Known rows, with every step that occurs:
likeb feru kobim tenu: [ -9   2 -10  -9  -2  -5   7   4  -1  -1   5 -23 -15 -14   4  10 -12  -6
   4   2  18  17  -4 -18 -11 -13   3  19 -16  19  22   1  -9  23  -9 -21
  -5  -1  12  39   9 -20   5  -8  13 -11  -9   3 -13  19  10   2  -2 -11
  -5]
fesi feru tenu: [ 17  -1 -14 -17  13  10   9  -1   7  -2   7 -15 -19  19   1  22   4  -3
   0   0   2   6   5 -25 -18 -11   0  39  -1  20 -11  21  22  -3  -2   7
   1  34  26  15  -1 -21   9  10 -14 -11   4   1 -12  18  12  -7  21 -15
 -14]
fesi sisu kabo goruz: [  7  11  -4 -35  -5  -7  14  10  -6  -1  11  34  14  10   9  21  -5 -10
  13 -15 -19  14 -28  -8   1  -1  13   1   3  13 -17  15   4  17  -5  17
   5   4  12  64   0  14   5   2   6  -6 -19  -6 -15   8   5  -3 -11  12
  13]
kabo lada: [ -3   7  -8 -12  23   7  16  11  -8   5  12  64 -22  21   7   8 -12 -13
   1 -25  -8  30 -18  17 -33 -16   9   3  -6   4  -7   1  -2  -1   2  17
 -32  20  17  40  -1  -7   1   9   4  -8  19  -3   3  13  21  -8 -16   4
  14]
fesi sisu kabo lada: [ 10  13  -4 -25  10  -1  18   8  -9   5  12  58 -11 -18   8  17 -12  -8
  -6  -1   3  26 -35   3  -7 -12   7   1   6   9 -20   5   3  10  -5  29
 -22  24  11  52  -7   7   0  23 -12  -9   5   5  -2   7  15   1 -17   4
  22]
feru likeb: [ 19  -5 -20 -12  13   5  16   5  -5  -6  11  42  -6  20   3   9   0   2
  47 -21  -6  14 -14  12 -23 -17  18 -12   2  15   3  12   5 -16  -3  17
 -18  19  -2 -18   8  -3  12 -11  -3  -8   8  -8 -10  -1  11 -26  -6  -3
  -2]
fesi feru: [  9   8  -7 -28  18   9   9   4  -2   2   9   0 -28  28   3  15   3  -9
   7  -9 -12  10   6 -11  -8 -12   4  27  -5  17  -3  25   9   7   2   7
 -16  22  16  17   2  -9   7   0  -6  -8   0 -13 -14  12  13 -13   8  -5
 -10]
gabefog likeb feru tenu: [ 24  -5  -7 -19   6   6  15  -3 -10  -8   4 -33   0  16   1  23  -1   4
  17   4  15  -4  -2   4  -1  -1   7  29 -20   9   9   3   9  -9   2  14
   2  26   9  -9  -9  -2  18  -3  22 -12  39  26 -11   1   9 -14  -1  -7
  -1]
goruz kobim: [-19  10  -4  -4  11   8  11  11   1   1   9  43   1  31   6   7   6   2
  13 -16  -5   3  -3  25 -12  -6  16   2 -22   7  22   8  -2  27   1  18
 -22  -7  19  22  11 -18  13  -9  17  -7 -15  10   2   3   6  -6   2   4
  -3]
fesi sisu kobim: [-12  -6  20 -31  -9   8  18   3   0   3   6  18  15 -22   5  22  -5   0
 -14   0  12  -2 -28  -1  10 -11   8  34  18  19 -10   5   5  17   0  18
  -9  -8   0 -12   6  15  -4 -16   2  -7 -16   2  -4   8   5   2 -17   4
  17]
gabefog likeb feru: [ 16   2  -4 -31  11   8  13   1 -17  -5   4 -17 -11  21   2  17  -5   1
  18  -2   3  -3  -2  20  10  -2  11  19 -24   8  14  11   2  -1   5  15
 -13  15   1 -12  -7  12  15  -8  30  -7  31  15 -15  -4   9 -19 -12   0
   6]
feru fesi sisu goruz kobim: [-10   1   4  16   3  -6  19   3   6   2   9  33  11  12   3  15 -10  13
  -1  -4  25  -3 -17 -11  11  -3   9   6   8   7  -8   4  -5  14  -4  -4
  17 -20   4 -26  10  11   6  -8   3  -8 -27  17  -7   8  -1  -3   7   7
   4]
sisu fesi feru: [  4  17 -19 -30  11   3  -1   1  -4   9   7  -5 -17  29   4  22  -5 -17
  18   1   9   0   5 -14   5 -10   0  36  -6  15  12  24   6   1   3  -4
 -14  12  11  21   4   6   5  -2 -22  -6  16  -8 -20  19  10   0  -6 -11
  -5]
sisu kobim feru: [ -3 -10 -13 -40  -5  10  10   8  -8   8   6  57  -5  -6   5   5   9  -8
  18   5 -11  -5   8  19  -3  -5  -3  14  11  20   6   9  15   6  -1   6
 -16  -5  -4  12   8 -13   2  -9 -11  -6  -8  -6  -7  20   7 -11 -15  -6
  -3]
fesi feru kobim tenu: [  7  -5 -15 -11  20   2   2   4   5  -5   8  -5 -22  -6   2  11  -5  -3
   3   6   5  21   8 -37  -9 -18  -4  27  -4  28  10  13  -1   7  -7 -19
  -4   5  13  37  15 -20   1  -9 -16 -11 -33 -22 -16  17  13   8  19  -9
  -9]
likeb feru fesi sisu kabo lada: [  4  24  -6  -7  -6 -15  21  -1  -3   6   3  27 -23 -23   3  18  -8  -2
 -21   5  30   8 -31 -19  -4  -5   0  13  -8   4 -28   0 -12  18  -8  -5
  -9  27  13  28  -8   5   6  25   3 -10  24  14  -6   7  11 -12  -8  -2
   8]
kabo goruz: [ -5   3  -9 -23   3  -1  14  13  -5  -1   9  26   7  57   7  14  -3 -18
  29 -36 -26  13 -11  -2 -17  -3  14   3 -12   7  -7  15   0   8   3   1
   0  -4  18  49   9  -1   8 -11  21  -8  -9 -15 -12  16   9 -14 -11  11
   1]
likeb feru fesi sisu kobim gabefog: [-20  11  -1 -13 -27   1  24   0   0   5   0 -14  -8 -26  -1  18   0   3
 -28   4  29  -9 -22 -30  20   1  -2  32  -4  12 -16  -4 -20  28  -5 -10
   4   2  10 -59   4   9   6  -5  10  -8  19   8  -3  18   3  -8  -9   2
   3]
sisu kabo: [ 13  20 -25 -36  12   3   5   9 -12   0   8  63 -12  22  10  13   4 -13
  25 -10 -16  16 -10  28 -13  -5   6   1 -12  13  20  14  12   8  -4  20
 -21  16   9  57  -4   1   9  13  -9  -5   4   2 -10  11   8 -21 -18 -11
   5]
likeb feru fesi: [-11  17  -7  -9  -6  -4  17   1  -1   5   3  -9 -24  22   2  16  -1   2
   2  -9  20  -5  -9 -11  -7  -5   2  21 -21   7   3   5  -8  17  -3  -6
  -6  18  16  -7   0  -3  12   4  20  -5  30   7 -10  15   7 -23  -4  -8
  -8]
gabefog likeb feru fesi: [ 15   6  -2 -14  15   0  16  -1 -11  -4   3 -13 -17  26  -1  20  -1  11
  10  -4  23 -12  -3  -1   7  -1   5  24 -26   5   8   2  -7  -5   3   4
   0  13   0 -26  -2  15  17  -7  21  -6  37  13 -14  -5   6 -28  -6  -5
   2]
fesi feru kobim: [  3  -5  -5 -23  15   5   5   1   4  -1   0  -9 -18  13   0  11   1  -7
  11  -5  -2   2   1 -23  -2 -15  -2  37   7  21  -4  16   1  14  -1 -12
 -14   5   7  26   7 -12   3  -9  -9 -11 -23 -15 -18   6  12  -5  17  -2
  -9]
gabefog likeb feru kobim tofe: [ 12   3   2 -28  21   3  10   2 -12  -6   2 -35 -10 -11   2  16 -10  -2
   9   9  16 -11   4 -10   6  -4  10   7 -22   8   3  -1   0  -1   1  -2
 -11  -3  -2  25   0  -1  14 -17  12 -16  20   1 -15  -6   7  -9 -11  -5
   6]
gabefog likeb feru kobim tenu: [ 12  -5  -8 -15  15  -1   7   3 -11 -11   4 -33  -9 -10   1  11 -10   2
  17   7  27  10   6  -8   4  -8   4  12 -22  16  23  -1 -10   2  -3  -9
  -2  -1   0  11   6  -4  13 -16  19 -11   3   8 -16   1   8  -3  -1  -5
   6]
kabo goruz fesi sisu: [-15  -2   1  -3 -19  -9  10  14   4   2  17 -10  13  31   6  16  -4  -5
   8 -27   4   1 -26 -14   2   0  15  -4 -10   8  -8  10 -12  15   6  14
  13  -2  29  34  19   9  -3 -14  33 -10  -6 -25 -14  -1  10  -8   5   9
   1]
goruz tofe: [-13  13 -19 -15  23  16   2   7   0   0  17  24 -27  37   8  21  -5   2
   2 -12  -9  20   2  18 -15 -20  13  -7   9   9  17   9  12  -8  -1  27
 -17  23  18  44  -3 -11  -5   6  26  -4  32 -11  -9   0   2 -14   0  -9
  -4]
fesi sisu: [ -8  -1  14 -17   1   8  15   5  -5   7  14   9  -8   1   3  22  -5   4
 -10 -13   8   6 -23   0   3 -11  15  22  13  14  -8   6   2  16  -1  32
  -5   8  10  -7   0   7  -1  -2   4  -4   7   1  -9   5  10   6  -6   9
  10]
gabefog likeb: [ 18  -6  -1 -28  29  13  11   6 -15  -6  10  19 -13  32   4  17  -2   4
  23 -11  -7   4  -2  23  -2  -6  15  15 -12   9  16   7   5 -11   6  30
  -7   7  -3 -15   0  13  11 -15  15  -5  28   6 -11  -8   9 -16  -8   0
  15]
likeb feru: [ -9  15  -2 -25  -5   5  13   3  -9   5   5 -11 -21  23   4  14  -8  -9
  12  -9  -4   4  -7  13  -4  -8   7  20 -16   9  10  11   0  22   0   7
 -17  19  17  18  -5  -6  10   2  26  -5  23   9 -10  17  11 -18 -17  -2
  -6]
fesi sisu kabo: [  9   8  -2 -30   1   1  11   6  -8   3  10  35  -3 -10   7  23  -6  -2
   4  -4   1  11 -28   8   3  -7   8  11  11  16  -2  11   9  15  -6  31
  -8  16   9  24  -4  12   3  11  -7  -3  -4   4 -11   6   7  -1 -13  -2
  12]

Rows:
[ 17  10 -16 -25   3  18  12   8 -21  -4   7 -13 -24  16  -3   5   0  -4
  18 -14  -6  14  -1   8  15   5   7   5 -27   8  12   6 -13   7   5  12
  -7  16   9 -34  -4   6  16  -5  29  -8  50   5  -9   8   9 -16 -12   7
  10] | kobim gabefog likeb feru
[  5  -5 -20  -2   6  -3  -2   4   0   1  10 -14 -13  37   4   6  -8 -15
  31  -4   2  12  -2  15  12  -6   1   1   1  11   9  26  11   3   7  -8
   1   7  16  14   6  11  -3  -2  11 -14 -10 -10 -16  13  16 -27   5 -13
  -9] | sisu goruz fesi feru
[ -6  -6 -15  -3  13   0   4  10   1  -4  10  20 -12  -8   5  11  -8  -2
  14 -11  14  26   0 -17 -21 -18   5  12  -8  24  31  -6  -7   5  -9  -7
  -6 -13  11  42  16 -20   3 -13  -3  -8 -25  -9 -11  18   9  10   7  -7
   4] | feru kobim tenu
[-12   0   7  -1   1   0  20   2   5   8  12  22 -16   4   2  26  -2  16
 -16 -14  26  -4 -27 -26  -3  -9   8  23   8  12 -16  -3  -7   9  -4  15
  10   6   9 -26   8  14   2   0  -1  -1   8   0  -9   5   3  -4   8   0
   7] | feru fesi sisu
[ 22   5 -23 -15  -4  16  14   5 -14  -6   7 -30 -13  13  -3  12   4  -1
  18  -6   5  12  -4  -4   7   4   5  16 -27  11   3   3  -3  -1   2  14
   6  23  15 -40  -5  -6  19   1  22 -11  50  15  -7  13   9 -12   3   2
   2] | kobim gabefog likeb feru tenu
[ 11 -23  -8 -31  -7   2  20   2  -2   2  11  38   7 -40   0   8   4   8
  23  14   5 -10 -13  -1   7 -11   7   1  36  26 -25  10  10  -4  -6  13
  -6   6 -13 -29   7   1   4 -19 -16  -8 -15  -7 -14   4   7  -3  -8   3
   3] | fesi sisu kobim feru likeb
[ -4   7  10  -1 -12  -9  18  -4  -2   6   3 -12  -6   5   2  20 -18   2
   0   4  27  -5 -22 -16  15  -3   3  21   0   8 -18   6  -3  21  -6 -14
  15   3   5 -24  -6  17   3   1  15  -8   7  15 -14  15   5 -15 -12   1
   0] | likeb feru fesi sisu goruz
[  0  -6 -18   4   1  -2   2   8  -3   3  14   5   1  40   6   4 -11 -11
  41 -13   9  14 -13  32   5  -6   7 -16  -9   7  32  11   4   4   7   3
   1  -2  15  10   8   9  -3  -3  21 -12   0  -3 -11   8  12 -26 -10 -13
   1] | sisu goruz fesi
[-11  -7 -21   1   5  -3  -2   5  12   3   8 -39 -19  14  -1  10   9  -1
   5  -6  13  -4  -6 -15   5 -12  -4  23  -6  18  14  14  -7  12   5  -4
  -6  11  22  30  19  -7  -4  -8   2 -14 -10 -28 -17  -5  17 -12  26 -15
 -15] | goruz fesi feru kobim
[ 27  -5 -22 -22  21   3  14   1   1  -7   8  13 -26  19  -2   8   6   1
  36  -7 -11  11  -2 -16 -12 -17   9  10   2  19 -13  29   8 -13  -2   6
 -22  34   5  -6   7  -4  10  -6 -14  -9  -1 -18 -14   1  14 -26   9  -4
 -13] | fesi feru likeb
[  6  -5 -20   7  -3   1   1   3  15   0  14 -47 -18  23   1  19  13  -1
  -3  -5  23  -2   1 -16 -12  -8  -3  24  -6  18  11  17   9  -4   5  11
   3  35  38   8   9 -15   1   3  -1 -14  18  -9  -9   8  14 -16  26 -24
 -20] | goruz fesi feru tenu
[-17  11 -17 -13 -13   5   9   5  -6   5   1 -30 -18  -3   0   3  -2 -13
  19 -10  -2   8 -11 -13   5  -5   0  16  -7  13  11   0 -21  31  -4 -18
 -11  -1  15   8   4 -17   9  -2  17 -11  13  -1 -11  14   9  -3  -5   3
   0] | likeb feru kobim gabefog
[ 14 -11 -20  10   1  -2  -1   1   7  -4  11 -37   0  31   3  10  -4 -10
  31   3  18   9   0  -1   1  -4  -4   6  -1  14   7  21  19  -6   5  -9
  14  15  25   9   5  -2   2   4  -3 -18  -9  -1 -15  16  13 -24  18 -21
 -14] | sisu goruz fesi feru tenu
[-20  14  -1 -22   4  -1   8   2  -5   4   2 -35 -15 -15   3  12 -11 -13
   3   3   8  -3  -1 -27  -6  -7   8  12 -14  10  -4  -1  -2  18  -5 -14
 -14  -5  12  58   4 -21   9  -4  10 -15  10  -4 -14  13   8  -4 -13  -7
  -3] | likeb feru kobim tofe
[ -5   6 -10  -7  -9  -6   0   8   3   5  18   0  -8  -8   5  19   4   1
  -2  -6  13   2 -28   7   9  -3   5  -4  -6  14  15   7  -3  18   1  33
  -4  18  21  24   9  13  -4   9   9  -8  12  -9 -11  -5  10 -13   0 -11
   7] | goruz fesi sisu kabo
[  3  -8  13 -10   1   2  13   3 -10   4  12  19   7  14   6  15 -20  -4
  20  -7   1  18 -24   5  15  -8  12   6  25  11  -8  11   8  11  -1  13
   8  -7   1  -6  -4  18  -2  -4   8  -8 -13   9 -13  10   9  -1 -16   9
  15] | fesi sisu goruz
[  0  22   1 -15 -17 -12  17  -2   0   6   3  -6 -10  -9   3  25  -1   4
  -8   5  24  -8 -24 -15   8  -2  -1  21  -9  11 -15   5  -7  23 -10  -1
   1  21  12   8  -6   9   9  14   6  -6  20  13 -13   9   3 -13  -6  -6
   1] | likeb feru fesi sisu kabo
[-12   8  10  -5 -15  -4  19  -3   1   8   6 -22 -18  -2   0  25  -7   8
 -18  -4  32 -11 -23 -28  10  -6   3  30  -3   9 -16   3 -12  20  -5  -1
   5  18  12 -26  -3   9   6   4  18  -5  20  10 -13   8   6  -8  -1   2
  -1] | likeb feru fesi sisu
[ -4  21 -18 -15   3 -10  15   6   9  -2  11  38  -4  21   6  31  -2   6
  -6  -7   5   5 -20 -32  -2  -8   9  -5   4   8 -19   4   2  -1  -8   4
  16   7  16  55   5  15   1  10   7  -5   4 -15 -12   1  -6 -10   6  -1
   3] | feru fesi sisu kabo goruz tofe
[-22   5   3 -16 -14  -9  13  15   6  -2  15 -10  18  -2   8  19  -3 -13
 -14 -11  10  -4 -21 -30   4   3  15  -6 -15   9 -22   3  -2  11   6   4
  10 -15  23  38  26  10  -6 -21  18 -17 -17 -27  -9   4   7  -6 -11   2
   7] | kabo goruz fesi sisu kobim tofe
[ 23 -16 -35 -19  13   5  10   7 -11   4  15  56 -26   7  -2  -2   8   6
  60  -4 -16   4   8   6 -16 -12   7 -24  10  20  -3  16  14 -17  -7  18
 -10  27  -4  -4   6 -15  11  -6 -11  -9  10 -18 -19   5  12 -19  -3  -2
  -9] | kobim feru likeb
[ -5  22 -22 -14  -6   3  18  17  -9 -11   5   0  14  46   1  -4   5  -8
  24 -21 -15   6   1  -5  11  13  15 -11 -47   0  -4  14 -18  23   5  -9
   1 -17  18  13  12  -7  24 -23  49 -13  -5   3  -5   5   3 -12  -4  25
  -1] | kabo goruz kobim gabefog likeb feru
[-15  13   4  11 -13 -12  19  -1   4   4   2  -8   8   6   2  14 -11   9
  -2   8  31  -6 -21  -9  19  -1   6  12  -4   4 -16   7 -10  31  -5 -15
  15  -7   8 -17   3   5  10  -5  17 -10 -13  26  -9   9   1 -10  -5   7
  -4] | likeb feru fesi sisu goruz kobim
[ 16 -12 -22 -17  -1  11   5   6  -3   9  14  23 -18   6   2  11   7   1
  29  -2  -5   1  10  -1 -23  -6  -3   5   6  20  -2   5  27  -8  -6  18
  10  23  18  18  -2 -35  11  10 -14  -8  24   5 -11  26  11  -3  10  -9
 -13] | kobim feru tenu
[ 19  -2 -23 -26  28  14   6   4  -7  -7   2 -21 -24  13  -5   2   5  -3
  15  -2  -8   6   7 -31  15  -6  -1  29  -9  20   0  10  -9   3   2  -6
  -3   2   4 -12  12  -1  10 -13  -6 -12  -2 -19 -18   1  12  -3  17   7
   4] | fesi feru kobim gabefog likeb
[  6  -2  -1 -13   1  10  24   4  -3  -3   4  21   1 -19  -1  21   6  15
 -20  -1  26  -9 -23 -24  22   1   2  30   5  15  -5  -9 -16   0   1  12
  12  -7  -6 -82  14  29   7 -19  -4  -6  11  -1  -5   2  -1  -6  -2   3
  21] | feru fesi sisu kobim gabefog likeb
[ 22   4 -32 -26  12   0   7   0  -1  -1   7   1 -13  16   1  19  -3  -8
  39   3  17   2  -1 -21  -2 -15   6  21  -4  18   1  27   7 -21   0  -9
 -19  18   2   0  10   9  11  -5 -30  -6  10 -20 -19  11  12 -11  -4  -9
  -7] | sisu fesi feru likeb
[  4   0   8 -32 -13  13  20   3 -12  -2   3 -16   7 -33  -1  16  -3   2
 -10  12  13  -3 -22  -9  34   1   6  29   5  15  -9   2 -10  20   2  11
  -5   0  -1 -64   0  21   6 -19  16 -10  11  11  -6   3   5   0 -17   9
  20] | fesi sisu kobim gabefog likeb feru
[-12 -22  -5 -11 -21   0   2   7   2  11  15   0  -1 -31   1  11   9   6
  -2  11  19 -14 -14   6  18  -5   0  12  14  20   4   3  -2  16   3  20
  -2   2  12 -13  15   1  -9 -10   4 -10   1 -14 -11   2  11  -3  -1  -7
  -2] | goruz fesi sisu kobim feru
[  8   4 -21 -36   6  22  17  10 -14  -9   4  30   1   5   2   7   7  -7
  10  -6  -7   9  -9  17  12   1   5  20 -11  15  16   4  -6   1   7  11
 -13  -9  -4 -50  10  15   9 -20   3  -8  11  -3  -1  10   4 -12 -18   1
  20] | sisu kobim gabefog likeb
[ 14 -19 -14   3  -2  -4  14   5  -2   1  14  41  14 -10  -1  -2  -5  11
  49  12   2   4 -11   9  15  -7  15 -33  21  16 -22  17  11   4  -8   7
   8 -11  -9 -15   5  -2  11 -15  -1 -13 -35  11 -15   3   6  -5  -3  15
  -1] | fesi sisu goruz kobim feru likeb
[ 10  -2   9 -24   0  -1  23  -5  -4  -6  -1 -18   6 -16   0  25  -3  13
 -17  14  37 -21 -17  -6  24   0   2  36  -7  10  -7  -1  -8   7   1   0
   3   2 -11 -57   1  31   9 -17  12  -9  12  15 -12  -7   3 -15 -13  -1
  12] | gabefog likeb feru fesi sisu kobim
[ -2  20 -16  -8   7  14  13  11 -12  -4   6   2  -7  21  -2  -2   7   5
  14  -6   0   5   2  18  15   7  12  -4 -41   3  20   7 -18  22   3  12
 -16  -7  15 -26   9  -9  23 -13  31 -10  16  19  -3   2   4  -5  -6  14
   3] | goruz kobim gabefog likeb feru
[-11   9 -14 -33  -9  18  15  12  -7   0   3  45   0   6   5   8   6 -14
  12 -15 -11  15 -11  12  -1  -3   4  15  -1  16  14   3  -6  18   2   6
 -18  -6   7 -27  11   2   4 -10  -4  -5   5  -5   3  26   4 -11 -20  -1
  11] | sisu kobim gabefog
[ -6  -2   2  26   5 -10  16   5   7  -2  14  31   5  -2   4  17 -14  17
  -5   2  41  12 -11 -22   7  -6   8  -5  -3  13  -7   2  -4  11 -11  -8
  26 -21   8 -22  17   4   6  -9  -3  -8 -36  14  -4  16   0   6   6  -1
   5] | feru fesi sisu goruz kobim tenu
